Each row was made from one small tree. Brackets hold a mark, then the marks that hang from it, in the order of their numbers. Every link used is in the known rows. Write each row's tree.
Known rows:
(j_23 (j_241 j_227) (j_923 (j_843 j_32))): [ 17  22  43   6  17  -4  27  15 -14  -9  27  14 -41   0  29  14   2   0
  39   2  -9]
(j_241 j_23 j_227): [ 30 -11  15 -33   2   2   5  17 -16 -28  24  15  -4   2  25  13  20   1
   8   0  15]
(j_23 (j_923 (j_843 (j_32 (j_309 (j_227 j_241)))))): [ 48   6   7  -2  24 -12  16   2 -26  -9  12 -17 -60 -39   4  11   4   1
  51  14 -33]
(j_843 (j_227 j_241) j_923): [ 32 -28 -16 -39  33   9   6   1  -7 -14  28  41 -10  -1  -5   6  17 -21
  31   4 -13]
(j_227 j_309): [ 26 -14  -7 -14   0 -12  15  -1 -22  -2  21  42  -9  -2  10 -13  29   7
  36   5   1]
(j_843 (j_227 j_309) (j_923 j_23)): [ 23 -35 -14 -36   8  12  15 -10   5 -14  18  70   2  12  -4  -2   9  -6
  22   5  -4]
(j_227 (j_241 j_23) (j_309 j_32) (j_843 j_923)): [ 33 -23  14 -17  29  -7  17 -15 -11 -23  24  29 -36 -10  13  13  33 -21
  30  23 -11]
(j_23 (j_241 j_227) (j_923 j_843)): [ 21  24  41  -2   9   4  38  24 -20 -25  32  23 -31   6  39  11   3  14
  37 -14   2]
(j_32 (j_309 j_227)): [ 38  -8 -24 -18  -8 -10   9  20 -44 -16  13   0 -13 -21   0  -4  10  -4
  22  -4  -6]
(j_227 j_241 (j_843 j_32 j_923)): [ 41  -8  10 -10  36 -10   5   5  -1  -3  15  -5 -35 -36 -17  24  13 -35
  45  22 -21]
(j_923 j_23 (j_843 (j_227 j_309))): [ 26 -14  -3 -24  -2  13  19  -3   0  -4  24  44 -14   6  17 -14  -6  17
  45   9   4]
(j_241 (j_23 (j_923 j_843)) (j_227 (j_309 j_32))): [ 26 -13  40  -8  12  -3  31  -9 -12 -42  29  38 -42   9  57   2  30  15
  28  13   2]
(j_23 j_923): [ 21 -10  13  -9  -1  -4  18  13 -14 -39  18  30 -24 -10  12  -6  31  22
  36  -3  -2]
(j_23 (j_923 (j_843 (j_227 j_309)))): [ 28 -11   6  -6  16   2  17  -9 -14 -28  34  45 -26   6  20 -16  15  12
  46  -7  -1]
(j_32 j_309): [ 20 -14  -8 -15  -6 -15  16  20 -39 -19  12  15 -16 -13   6  -7  20  -7
  25  -1   3]
(j_241 (j_227 (j_309 j_32) (j_843 j_923))): [ 38 -19  14 -15  20 -11  26   3 -13 -28  17  35 -22   3  22  17  30 -29
  30  15   6]
(j_843 (j_32 (j_309 j_227)) (j_923 (j_23 j_241))): [ 17  -5  -5 -12   1  -2  20  12 -22   9   7  19 -19 -17 -15  17 -15 -27
   8   7 -32]
(j_32 (j_309 (j_227 j_241 j_843))): [ 62   9 -12 -20   8  -9   9  22 -40 -16   5 -26 -33 -31 -12  18   7  -5
  45   3  -2]
(j_227 (j_241 j_23) j_309 (j_843 j_32 j_923)): [ 41 -12  16 -14  42 -12  -1 -19  -4   0  23  11 -32 -26 -13  25  19 -36
  29  21 -19]
(j_227 (j_241 (j_23 j_923)) j_309 (j_843 j_32)): [ 41   0  33  -7  28 -14   2 -16  -7 -20  12   8 -51 -17  -6  19  32   7
  45  17  -8]
(j_227 j_309 (j_843 (j_923 (j_23 j_241)))): [ 21   7  19  -8   3   3  34   8  -6  -5  18  45 -12  -2  -4  14  -1  -8
  29  -2  -2]

Write each row's tree:
[ 40 -14 -16 -24   3  -2  15   9 -21  -5  14  15 -34 -11  17  -3  29  17
  48  27 -17]
(j_309 j_32 (j_227 j_241))
[ 29  -3   6   2   4 -24   3  21 -33 -14   4 -20 -34 -29 -12   6  13 -29
  36  11   2]
(j_227 (j_843 (j_32 j_309)))
[  7   7  10 -17  -8  21  24  20  -7  -1  31  34 -16  12  19  -9 -20  15
  38  -2   3]
(j_923 (j_23 j_241) (j_843 j_227))
[ 45  -8 -13 -34   7  -5   3   8 -40 -13  16  -5 -23 -22   1  11  12   0
  17   3 -10]
(j_32 (j_309 (j_227 (j_241 j_23))))
[ 45  -4   9 -28  13   7   5   2 -16 -34  22  10 -32 -19   7  13  22  29
  28   2 -15]
(j_309 (j_227 (j_241 (j_23 j_923))))
[ 36 -21  22 -23   4   2  36   5   6 -30   2  41 -24   5  20  23  19  -9
  30  23   8]
(j_241 (j_227 (j_309 j_32) (j_843 (j_923 j_23))))
[ 21 -25 -17 -19  16 -11  -7 -13 -16   8  20  42 -12  11  -6 -14  23 -13
  37  15  -4]
(j_843 j_32 (j_227 j_309))
[ 28 -19  11 -13  27   1  28 -18 -11 -22  26  53 -53  15  31 -13  31  21
  64  20 -11]
(j_23 (j_923 (j_843 (j_227 j_241 (j_309 j_32)))))
[ 49   5 -12 -10  -5 -12   7  29 -43 -27   9 -24 -21 -31  -7   6   3 -13
  31  -7   4]
(j_32 (j_309 (j_227 j_843)))
[ 29 -22 -16 -29  24 -13  -4   3 -29   2   7  13 -31   0 -16   1  18 -20
  39  17  -7]
(j_843 (j_32 j_309) (j_227 j_241))
[ 30  14  23 -12  18   1  24  29 -20 -21  27  16  -9  -1   8  30   1 -33
  20 -13   7]
(j_23 (j_241 (j_227 (j_843 j_923))))
[ 37 -11   2  -7  18 -11  16   1 -14 -18  24  26 -11 -19  -2   7  18 -27
  32   0  -3]
(j_227 j_309 (j_843 j_923))
[ 35  -8   3 -35   5  22  18  10   8  -5  19  22 -28  -3  13   0  -8  23
  56  17  -1]
(j_923 j_23 (j_843 (j_227 j_241)))
[ 23 -24  13 -27   3  -8  15  -4 -21 -22  21  44 -17  20  41   2  40   5
  14  19  12]
(j_241 j_23 (j_227 (j_309 j_32)))
[ 30 -11  10   2  23 -12   2  12  -5 -14  18  -3 -22 -34 -12  14  10 -43
  32  13 -15]
(j_227 (j_843 j_32 j_923))
[ 29 -26  -7 -35  30  -5 -14 -24 -12  11  23  35 -23  11  -6   0  25  -8
  30  21  -6]
(j_843 j_32 (j_227 (j_241 j_23) j_309))
[ 62  13  -8 -21  10   0   5  21 -20 -11  14 -20 -27 -30  -7  16   8   8
  54   8  -3]
(j_309 (j_227 j_241 j_843))
[ 11   2  21   0   5  -9  23  20 -16  -6   4   8 -30 -20 -20  23 -10 -36
  20   5 -12]
(j_227 (j_843 (j_32 j_309) (j_923 (j_23 j_241))))
[ 50  -4 -23 -29   6  -9  12  14 -40  -4   8  -1 -25 -21  -4   7  14   3
  35   5 -12]
(j_32 (j_309 (j_227 j_241)))
[ 24  -9  11  -8  12   9  13   9 -11 -40  34  25 -28  -4  21 -13   8  12
  45  -8  -2]
(j_23 (j_923 (j_843 j_227)))
[ 19  -5  18  -4  -7   2  16  11  11   6  14   4 -32 -28  16  -3  -8   9
  48  28 -13]
(j_923 j_23 (j_843 j_32))
[ 31   1  34 -12  19   5  18   2  -7 -32  34   8 -46 -24  28   6  15  23
  41   4 -13]
(j_227 (j_241 (j_23 (j_923 j_843))))
[ 50  -6 -14 -10  11 -10   9  22 -36 -32  16 -14 -16 -38 -14  17  -2 -40
  18  -9 -11]
(j_32 (j_309 (j_227 (j_843 j_923))))
[ 20 -37  -9 -29  17   4   4 -17  11   3  13  61  -7   6 -13   2   7 -21
  24  19 -16]
(j_843 j_32 (j_227 j_309) (j_923 j_23))
[ 32  12   2 -12  -5   4  28  28 -28 -19  10   3 -17 -21 -14  24 -21 -20
  15 -11 -10]
(j_32 (j_309 (j_227 (j_843 (j_923 (j_23 j_241))))))
[  8  17  23  -4 -17  12  36  24  -7   4  27  24 -23  -7  25  -4 -16  22
  41   4  -3]
(j_923 (j_23 j_241) j_843)
